What can hang from each mark:
z317: z724 z728 z929
z890: z724
z484: z447 z724
z447: z484 z724
z929: z317 z724
z724: z317 z447 z728 z890 z929
z838: z724 z728
z728: z317 z724 z838

Every row comes from one small tree of marks. Brackets hold a mark, then the marks that hang from it, in the order of their numbers. Every link used is in the known rows. Which tree was each row made from?
Known rows:
{z484 z447 {z724 z728}}: [  2  -1   3   8   4  -4   4  -7  -1   4 -13   3  -5   3   3   9 -12 -36
  -1  10  -3   2   7  14]
{z484 z447 {z724 z317 z728 z929}}: [  3  -1  11  19   6   1   9 -18  -1   6  -9   0  -8   1   2   6   1 -63
  -2  13  -1   3   7  22]
{z447 z484 z724}: [  4   7   6  -2   2  -2   8 -13   3   1  -5   3   3  -2  -4  -3   3   1
  -2   0   4   0  -3  -8]
{z929 {z317 z724}}: [ 3  9  2  8 -3 -3 -1 -6  2  0  7  8  6  6 11  0 -5 -8  2  1  1  1  0 -3]
{z447 {z724 z929}}: [  4   4   5   7   1   0   2 -19   2   2  -3  -4   7   1  -5   4  14 -23
   1  -2   5   0   0   7]
{z484 z447 {z724 z728 z890 z929}}: [  2  -4  11  11   3   0   4  -8  -1   3  -9  -5   1   1   2  13  -1 -58
  -3  11   0   1   9  19]
{z724 {z728 z317}}: [  1  -3  -2  14  -1   3   5  -9   0   5 -10   2  -4  -8  -3   2  -5  -7
  -2   9  -1   1   3   2]
{z929 z317 {z724 {z447 z484} {z728 z838} z890}}: [  1  14   1  13   4   4   6 -18   1   1  -1  -8   4  -9   5   3 -12 -32
  -3  20   2   6   9  -9]
{z929 {z724 z317 z447 z728}}: [  1   8  -5  17  10  16   8 -18   2   4   3  -7  -7  -4   3   8   0 -48
   0  14   1   4   7  10]
{z838 {z724 {z447 z484} z890} {z728 {z317 z929}}}: [  2   0   6   9   7   2  27 -13   4  -1 -17   2   3  -7  -1  12   9 -24
  -7   8  -3   2   5  -7]
{z484 {z724 z317 z447 z728 z890 z929}}: [  0   3   8  19  10  16  10 -17   0   5  -2  -6  -1  -8   1  10   7 -68
  -4  16   0   1   8  14]
{z724 z929}: [  1  -2   1   3  -2   0   1  -9   0   0   0  -3   5   1   0   2  10 -21
   1   0   1   1   0   6]
{z484 z447 {z724 {z317 {z728 z838}} z890}}: [ -3   3  20  15   5  -4  -4   3  -5   1  -4  -2  -9  -3  -3   8  -9 -31
  -2  12   0   6   5  10]
{z929 {z317 {z728 z724}}}: [ 6 14 -1  3 -6 -4 -3 -6 -2 -1  7 -3 10  4  8  6  1  0 -7  8  2  8  4 -3]
{z929 {z317 z728} {z724 {z447 z484}}}: [  5  18  -5  -4  -2   1  10 -13   1   1  10   1   9   2  12   5  -2 -27
   0  11   2   8   3  -9]
{z724 z317 z728 z929}: [  0  -2   5  14   1  10   8 -16   2   4   2  -5  -5  -3   1   3   8 -43
  -3   7   2   0   3   9]
{z728 {z317 z724}}: [ 2 -2 -1 18 -2 -2 -1 -9  0  1 -6  9  1 -3  0  2 -3 -2  5  4  0  3 -2  3]
{z447 {z724 z728 z890}}: [  0   3   8   6   5   9   4  -7   3   4  -1  -8   2  -2  -4   9   1 -17
  -6   3   5  -3   5   1]
{z890 {z724 z447 {z728 z317 z838} z929}}: [  4  -8  -2  35   8   5   1 -25  -2   6 -24  -6   3  -8  -4   9   1 -44
   7  13  -4   6   6   7]
{z317 {z929 {z724 {z447 z484} {z728 z838} z890}}}: [  0   0   1  15   2   6  13 -25   2  -3  -3  -9   8  -7  -2  10  -7 -43
  -2  16   2   5   5  -1]
{z929 {z317 z728}}: [ 2 10  2 -5 -6 -2  2  1  0  3 10  2  5  4  9  3 -2 -4 -2  2  2  2  1 -7]
{z447 {z484 {z724 z728}}}: [  3   0   1   5  -2   1  11 -13   2   2 -11   9   1  -1   4  -1 -10 -22
  -6  10  -1   1   4  -2]
{z929 {z317 {z728 {z838 {z724 {z447 z484}}}}}}: [  3  17   2   2   3  -2   7 -13   2   4  -6   2   8  -2  10   9  -1 -22
  -2  13  -1   5   4 -13]
{z484 {z724 {z728 z838}}}: [  0  -1   1  20   0  -1  -4 -15  -2   2 -18   2  -2  -2  -2   4 -15 -22
  -2  12  -2   3   6   4]
{z728 {z724 z317 z447 z890 z929} z838}: [ -1   6   8  26  11   6  -4 -19  -4  -2  -3 -18   2 -13  -9   8  13 -34
  -3  18   1   8   5  10]

Which tree is each row?
[  5  13  -1  -8  -5  -1  14 -16   1   3   8   0  12  -1  10   7   8 -35
   1   8   2   3   0  -8] : {z724 {z447 z484} {z929 {z317 z728}}}
[  2   3   7  13   2   6  14 -14   2   3  -7   9  -7  -5   3  -5  -8 -31
  -8  12  -1   2   3  -1] : {z447 {z484 {z724 z317 z728}}}
[  4 -10   1  30   4   1  16 -28   0   2 -23   3   6  -8  -4   3  -8 -29
   2  13  -5   6   1  -7] : {z890 {z724 {z447 z484} {z728 {z317 z929} z838}}}
[  1  -4   7  23   6   7   7 -14  -2   1  -2  -3   5   3   1  11   1 -38
   3   4  -2   5   0   0] : {z890 {z724 {z317 {z728 z838} z929} z447}}
[  4   8   1  11   7   4  11 -25   0  -2  -1  -6   4 -10  -2   2  16 -34
  -3  15   1   7   0   5] : {z728 {z724 z317 {z447 z484} z929}}
[  0   9   3  14  11   8   6 -10  -2   4  -4   4  -6  -5   0   2   0 -31
   0  11  -3   3   2   6] : {z484 {z724 z317 z447}}
[  2  17   4   4   0  -4   1 -11  -2  -3   2  -9  11  -9   2   9  -3  -6
  -6  19   2  10   4 -13] : {z929 {z317 {z728 {z724 {z447 z484} z890} z838}}}
[  3  -1  13  17   6  -1   7 -18   1   7 -12  -8  -1  -8  -9  12   8 -40
  -1   9   4   1   5  16] : {z484 {z447 {z724 {z728 z317} z890 z929}}}
[ -1  -1   1   2  -3   7  10  -7   2  -2  13  -1  15   5   6  24   4 -39
   2   2   2   0  -1   3] : {z317 {z724 z447 z890} z728 z929}
[ -1  10   3  12   2   2   7 -17   3   1  -1   1   4  -7   7   8 -13 -30
   0  17   1   1   4 -11] : {z929 {z317 {z724 {z447 z484} {z728 z838} z890}}}
[  0   6  11   7  13  11  22 -10   5   0  -8  -6  -3  -4   4  10  20 -52
  -7   8   1   0   8   0] : {z838 {z724 z317 {z447 z484} z890 z929} z728}
[ -1   3  17  26   7   9   1 -23   2   4  -5 -13  -4  -9 -10   6   7 -42
  -4   9   7   0   6   7] : {z447 {z724 z317 {z728 z838} z890 z929}}
[  0   2   1   9   3   0  15  -7   3  -1 -11   6  -2  -8  -1  10  -1 -12
   1   9   0   2   3  -8] : {z838 {z728 {z317 {z724 {z447 z484} z890}}}}
[  6  12   5  11   0   3   7 -25   4   7  -1  -4   6   2   3   4   7 -36
  -3   4   5   0   5   3] : {z447 {z724 z728 {z929 z317}}}
[ -1  -4   4  13   1   6   4  -1   0   4  -5  -3  -3 -11  -4   4  -4  -7
  -5  10   0   1   5   1] : {z724 {z728 z317} z890}
[ -4  -3   5  11   1   4  -4  -3   0   0  -6  -9  -3  -7  -4   6  -9 -12
  -4   9   1   0   6  -1] : {z724 {z728 z838} z890}
[  0   6  21  12  -1   2   5 -18   1   1   2  -8   3  -8  -8   4  10 -31
  -4   6   9   3   0  -4] : {z447 z484 {z724 {z317 {z728 z838}} z890 z929}}
[ -2  -5  12  13   2  13  15  -7   2   1   9  -5  -2  -4  -1   4   1 -32
  -9   5   2  -2   3   3] : {z724 {z317 z929} z728 z890}
[  5  10   5   8   2  -1  10 -11   4   1  -9  -1   3  10  12   6  13 -32
  -6   0   0   2   9   1] : {z838 {z724 {z929 z317}} z728}
[  5   1   6   8   4  -2   7 -22   3   6 -10  -7   0   3  -3  13   7 -47
   1   4   4  -1   5  18] : {z484 {z447 {z724 z728 z929}}}
[  0   6   5  19  -1   3  -6 -11  -2  -1   4  -6  -5  -1  -1   3  -4 -21
   1   8   4   9   4   5] : {z929 {z724 {z317 {z728 z838}}}}
[  1  13   9  15  11   3  -1 -13   0   3  -5 -10   9  -5   5   9  12 -41
  -1  12   0   3   7   1] : {z728 {z838 {z724 z447 z890 {z929 z317}}}}
[  1  -1  13  28   6  -4   1 -23  -3   4 -17  -2 -10  -3  -3   6  -5 -61
   0  16  -1   5   7  21] : {z484 z447 {z724 z317 {z728 z838} z929}}
[  7   3  -1  17   7  10   9 -17   1   6  -3  -5  10   5  13   7   5 -53
   2   7  -2   2   7   2] : {z890 {z724 z447 z728 {z929 z317}}}
[  0   6   3  -4  11   6  17   0   5  -1 -12  -3   0  -1   5  12   9 -23
  -6   6  -1  -1   8  -8] : {z838 {z724 {z447 z484} z890} z728}
[  1  -4  16  26   5  -7   7 -23   0   4 -18  -6  -2  -9 -16  12  -6 -24
  -2  11   2   3   4   9] : {z484 {z447 {z724 {z728 {z317 z929} z838} z890}}}
[  3   3   5   5   7  -2   6 -13   2   6 -10  -4  -5   3  -3  11  -3 -28
   0   5   3  -2   4  11] : {z484 {z447 {z724 z728}}}
[ -1   2   6  15   3  -3 -13  -4  -4  -6  -6 -13   5  -7  -8   4  -1   7
  -5  10   1   7   4   1] : {z728 {z724 z890} z838}
[  1   0   8   6   5   5   7  -1   4  -2 -10  -8   2   5   5  13  18 -34
  -7  -1   1  -1  10   6] : {z838 {z724 z890 z929} z728}
[  0   4  18  11  13   7   9  -7   2   6   0  -8 -11  -4  -5   8   1 -36
  -5   7   5  -2   5  11] : {z484 {z447 {z724 z317 z728 z890}}}
[  4   3  -4   4   7   9  17 -24   6   4 -11  -3   7  -2   8  14  13 -58
  -2  11   0   0   5   5] : {z838 {z724 {z447 z484} z728 z929}}
[  3  14  17   5  -6  -6   3 -18   2   1   3  -6  12  -4  -1   4   6 -20
  -4   6   8   4   2 -12] : {z447 z484 {z724 z890 {z929 {z317 {z728 z838}}}}}
[  6  18  -5  -4  -2  -3   9 -14  -1   0   5  -2  12  -2   8   8   2  -9
  -5  14   1   8   2 -10] : {z929 {z317 {z728 {z724 {z447 z484}}}}}
